Each row was made from one path, in order. Every step used is in the known rows, and no mark comes twice. Write each row's path.
Known rows:
F -> E -> K -> X -> C -> U: [ 3.40  3.21  1.29 -3.02  3.86  3.28  2.03 -4.02 -0.14  1.35 -1.94 -4.86
  2.71 -1.53 -0.58 -1.10  4.07 -2.59  2.74  3.06 -0.24 -2.71]
H -> X -> C -> E -> K: [-6.66 -2.74  3.32  2.11  2.30  6.54  0.32 -4.41  0.30  2.86 -1.21 -2.74
 -2.76  4.46  3.09  4.21  3.26  1.41  0.29  1.45 -0.80  3.39]
F -> E -> H: [ 1.75  0.63  1.10 -2.99 -8.40 -8.11  2.89  2.28  1.56  0.74 -0.59 -1.25
  0.62 -5.37  0.16 -5.66  0.86 -1.84  6.59  0.26 -3.32 -4.55]
U -> C -> E: [ 2.16 -0.09 -3.83  0.54 -5.81 -1.48 -3.76  0.63 -0.69 -0.97  4.03 -1.67
  1.93  3.11  0.67 -1.46 -5.39  3.25 -3.69 -4.26 -5.83 -5.14]
D -> X -> H: [ 5.91 -1.32 -7.65  5.62  1.68 -2.87  0.70  3.55  1.08 -5.73 -2.87  6.82
 -2.18 -3.55 -6.12 -3.50 -1.19  2.48 -4.51  1.34  0.63 -0.23]
F -> E: [ 4.91  1.06 -1.27 -1.90 -5.47 -7.55 -0.20  0.81  0.17  2.18  1.10 -2.65
  0.64 -2.28 -3.29 -5.20  0.09 -1.12  5.08  1.55 -0.79 -4.28]
U -> H: [-0.80  1.66 -3.04 -1.21 -6.30 -6.03 -3.77  4.14  2.33  0.24  4.16  3.12
 -4.89 -3.27 -0.49 -1.74 -3.58 -2.60  2.28 -2.13  0.13  1.08]
K -> D -> X: [ 6.30  1.20 -5.28 -0.75  6.45 -7.75  4.40  4.26 -3.25 -2.01 -0.81  3.55
  4.42 -1.31 -7.71 -2.43 -1.82  1.46 -2.73  0.86  4.19  0.89]
F -> E -> K -> D -> X -> C: [ 2.23  1.87 -1.14 -3.73  3.99 -2.36  4.44 -1.16 -3.70  3.04  1.28 -1.37
  4.63 -2.15 -4.65 -1.47  1.26  0.43  1.59  5.54  1.33 -0.19]
H -> X -> C: [-3.41 -4.95  0.65  3.91  1.03 -0.12 -2.00 -2.67 -1.54  0.03 -1.42 -3.39
 -2.83  4.66  0.97  1.99  2.17  0.39  1.54  1.35  0.53  5.53]
K -> D: [ 3.15  0.78 -1.34 -0.95  6.25 -7.75  2.93  4.17 -4.67 -0.33  1.25  0.47
  3.87  0.22 -5.68 -1.39 -2.54  0.28 -0.57 -0.69  1.46 -1.05]
X -> C -> U: [ 5.24 -2.23  1.30  1.21  2.90  2.77 -5.39 -0.59 -4.87 -1.21 -0.72 -0.43
  3.70  2.26  0.73  0.44 -3.18 -1.14 -2.49 -0.41  1.62 -1.60]
H -> X: [-1.19 -2.89  0.43  4.04 -1.62 -3.92 -0.58 -1.32  1.51 -1.75 -3.66 -2.22
 -5.72  0.96  2.06 -0.12  3.35 -1.50  4.92  0.23 -1.62  3.10]
C -> U: [ 8.96  0.24  1.81  1.28 -0.34 -2.10 -4.65  0.49  0.14 -3.66 -4.48  1.56
 -0.24 -2.69  2.70 -2.57 -1.92 -4.71  1.14 -2.26 -0.85 -4.97]
U -> H -> X -> C: [-6.01 -2.64 -1.76  0.69 -4.79 -1.76 -5.59 -0.10  1.84  0.28  3.89  0.70
 -6.59  1.50  1.32  1.97 -0.61 -0.72  2.57 -0.74  2.11  6.15]
E -> F: [ 0.31  5.42  4.39  4.31 -5.30 -6.14  1.52  2.11 -2.47 -0.73  0.14 -2.11
  1.71 -3.57  3.29 -1.28  0.27 -2.07  3.46  2.39  0.40  1.00]
C -> E -> K -> D: [-2.00  3.49  3.38 -2.84  5.79  3.02  5.07  1.26 -0.14  4.63  1.09  1.56
  1.01 -0.52 -1.11  1.26 -0.23  0.91 -1.72 -0.67 -1.70 -4.59]
H -> X -> C -> U: [ 0.46 -5.11  1.98  3.67  0.99  2.17 -4.56 -4.20 -0.70 -2.52 -3.45 -2.29
 -1.76  3.73  3.47  2.24  1.89 -1.38  1.11 -0.04  1.22  3.06]
D -> X -> C: [ 5.09 -0.12 -5.40  2.06  1.87 -1.74 -0.01  1.58 -3.13 -0.72 -1.38  1.93
  3.02  0.79 -4.86 -1.45 -2.04  1.92 -4.02  3.15  3.36  3.62]
F -> E -> K -> X -> H: [ 1.03  2.46 -0.84 -0.25  3.31  0.65  4.66 -1.97  1.99  0.04 -1.21 -2.88
 -1.14 -3.40 -3.35 -2.26  4.55 -0.65  2.67  2.96 -2.87 -3.13]
H -> X -> C -> E: [-4.26 -3.68  1.28  2.15  0.62  3.86 -1.57 -2.60  0.59  2.06 -0.08 -2.51
 -2.30  5.79  0.84  2.86  1.82  2.89  0.22 -0.48  0.92  2.47]
K -> X -> C -> U -> H: [ 3.22  1.88 -2.35 -0.74  6.46  4.63 -1.95  0.27  0.52 -2.68 -0.39 -1.49
  2.35  2.52 -2.39  1.36 -0.28 -1.00 -3.49 -2.49  4.56  1.39]
C -> E -> H: [-1.84  1.86  3.93 -2.12 -4.65 -0.11  3.21  4.00  3.74  1.87 -0.58  2.40
 -0.15 -2.21  2.40 -1.46 -1.31  0.47 -0.10 -4.04 -3.20 -5.73]

Which path is each row?
[ 1.33  1.77 -4.16 -0.72  0.05  0.13  1.13 -0.43 -1.92 -0.80  2.48  0.59
  3.83  1.60  0.01  0.05 -3.66  3.55 -5.55 -1.57 -5.04 -2.48] | U -> C -> E -> K -> D -> X
[-6.43 -2.99  3.29  0.61  5.99  5.54  1.64 -3.57 -1.29  2.69  0.23 -2.12
 -0.58  4.97  0.71  5.07  2.67  2.51 -0.80  1.24  0.95  3.52] | H -> X -> C -> E -> K -> D
[ 2.69 -1.34 -0.12 -0.56 -0.72  2.41 -7.46  0.68 -2.22 -1.06  2.79  2.01
  1.30  0.91  0.75  1.23 -4.75 -1.93 -2.04 -1.55  2.98  0.05] | X -> C -> U -> H
[ 2.42 -1.88  0.87  0.18 -5.45 -1.53 -7.67 -1.08  4.69 -4.40 -1.77  3.36
 -6.53 -2.98  5.41 -0.34 -0.72 -5.56  3.88 -3.79  1.06 -0.30] | C -> U -> H -> X
[-9.17 -1.37  0.91 -0.70 -3.45  3.90 -3.08 -1.55  3.42  2.97  4.04  1.29
 -6.84  1.12  3.15  3.90  0.14 -0.39  1.03 -0.41  0.86  5.01] | U -> H -> X -> C -> E -> K
[ 3.67  2.99 -1.05 -3.51  2.38 -4.99  5.46 -0.47 -1.47  2.32 -0.04 -0.63
  2.68 -4.42 -4.08 -2.91  2.02 -1.00  3.57  4.72 -0.25 -1.38] | F -> E -> K -> D -> X
[-5.68 -4.55  3.55  2.01 -3.48 -1.40  1.43  0.27  0.20 -1.85 -3.78 -0.70
 -2.35 -0.31  5.12  0.62  2.44 -1.03  2.74 -0.18 -2.86  3.81] | E -> H -> X -> C
[-0.76  2.09 -0.36 -0.90  7.29  4.98  5.48  1.32  0.98  1.18  0.41  5.50
  0.55 -1.74 -3.61  1.17 -0.21  3.30 -5.58 -0.12 -0.32 -4.21] | C -> E -> K -> D -> X -> H
[ 5.40  0.77  0.01 -1.13 -4.89 -2.64 -7.17  1.56  2.57 -3.38  0.07  4.47
 -2.89 -4.50  2.93 -1.70 -3.65 -5.75  1.98 -3.87  0.71 -3.40] | C -> U -> H
[ 0.66  3.04 -1.65 -1.11  8.34  6.56  3.12  0.68  0.07  1.30  0.28 -4.05
  3.90  6.22 -5.54  1.45  1.24  3.52 -5.07 -1.74  3.36 -0.49] | K -> X -> C -> E
[-2.09 -3.19  2.34 -1.97 -7.13 -4.38  1.45 -0.86  1.47  0.54 -0.76 -3.54
 -0.53 -1.60  1.74 -2.49  3.23 -0.70  6.53  1.21 -1.43 -0.15] | F -> E -> H -> X -> C
[-0.99 -2.15  2.29 -1.54 -8.72 -7.39  2.32 -0.50  3.50 -0.07 -2.39 -2.27
 -2.79 -4.07  2.83 -3.92  3.91 -2.01  8.44  0.33 -2.98 -1.72] | F -> E -> H -> X
[ 0.06  3.82  1.25 -2.80  5.62  2.99  5.92  1.02  0.63  3.51 -0.13  3.04
  2.08 -1.38 -2.26  0.78 -0.17  1.45 -3.04  0.21 -0.10 -3.09] | C -> E -> K -> D -> X
[-1.11  5.44  0.73  0.06  5.79  6.20  4.31  0.71 -0.41  1.16  1.26 -4.67
  5.65  4.45 -2.80  2.47  1.76  3.21 -4.52 -0.39  4.64  0.60] | K -> X -> C -> E -> F
[-7.24 -2.11 -1.12 -0.98 -5.19  1.57 -5.14 -0.01  3.50  1.97  5.18  1.46
 -6.15  2.14  1.22  2.45 -1.01  0.98  0.55 -2.46  2.75  3.82] | U -> H -> X -> C -> E
[-2.92 -4.92  4.61  1.52 -3.31  0.00 -0.24 -0.97  0.80 -3.94 -5.18 -0.17
 -1.49 -0.99  7.05  0.90  2.24 -2.65  2.63 -1.37 -1.77  1.85] | E -> H -> X -> C -> U
[ 0.97  1.81 -0.56 -2.25  7.61  1.89  1.40 -0.22 -3.40 -0.64 -0.51  4.47
  2.54 -3.07 -0.87  1.88 -1.02 -2.27 -2.53  2.47  2.14  2.82] | E -> K -> D -> X -> C -> U -> H
[-5.98 -1.45  3.94  3.18 -1.57  3.55 -0.37 -2.87  0.09  1.66  0.83 -3.22
 -0.72  4.52  3.44  3.71  2.82  2.09  0.81  0.86  2.08  3.78] | H -> X -> C -> E -> F
[-1.04  3.61  1.41 -0.49  7.98  7.08  1.21 -2.28 -0.04 -0.57 -2.15 -1.18
 -0.20 -0.51  2.06  2.98  2.22 -3.62 -1.32  1.29 -0.06  2.36] | E -> K -> X -> C -> U -> H
[-3.31 -0.95  2.59 -1.68 -0.59  4.01  0.63  2.19 -1.61  3.03  2.39  0.23
  3.48  2.37  0.19  1.22 -2.52  2.90 -4.10 -1.61 -0.26 -2.34] | X -> C -> E -> H
[ 1.59  2.65  1.43 -1.90 -2.70 -3.99  2.44 -1.66 -0.36  3.51 -0.47 -3.13
 -0.80 -4.28  0.03 -3.23  2.35 -2.94  6.08  4.48 -4.08 -3.31] | F -> E -> K
[-2.79 -2.73 -1.20  0.58 -8.74 -1.19 -1.39 -0.11  2.06 -2.91  0.87 -1.20
 -0.47  1.98  5.21 -0.42 -2.40  3.00 -1.21 -4.98 -7.67 -2.68] | U -> C -> E -> H -> X
[-8.58 -0.04  1.73  0.12 -7.30  1.41 -4.00 -0.24  3.13  1.76  6.14  0.50
 -4.34  0.82  3.64  3.39 -0.37  0.32  1.70 -0.98  3.91  5.22] | U -> H -> X -> C -> E -> F
[ 0.90 -0.49 -5.55  1.09  1.79  2.32  0.56 -0.19 -1.35 -3.26  2.98  3.16
  2.49  0.96 -1.49  0.54 -4.01  5.50 -7.65 -1.86 -5.27 -3.53] | U -> C -> E -> K -> D -> X -> H
[ 8.41 -0.46 -4.05  1.36  2.27  0.77 -2.67  0.53 -2.11 -3.29 -3.46  3.31
  3.82  0.05 -2.63 -1.38 -1.95 -0.02 -4.31  1.60  3.99  1.19] | D -> X -> C -> U
[ 1.83  1.99 -2.58  0.16  3.51  4.68  2.44  0.26 -1.37  2.29 -0.85  2.77
  2.85  0.64 -2.95  0.47 -0.84  2.86 -5.45  3.19  1.92  1.51] | D -> X -> C -> E -> K
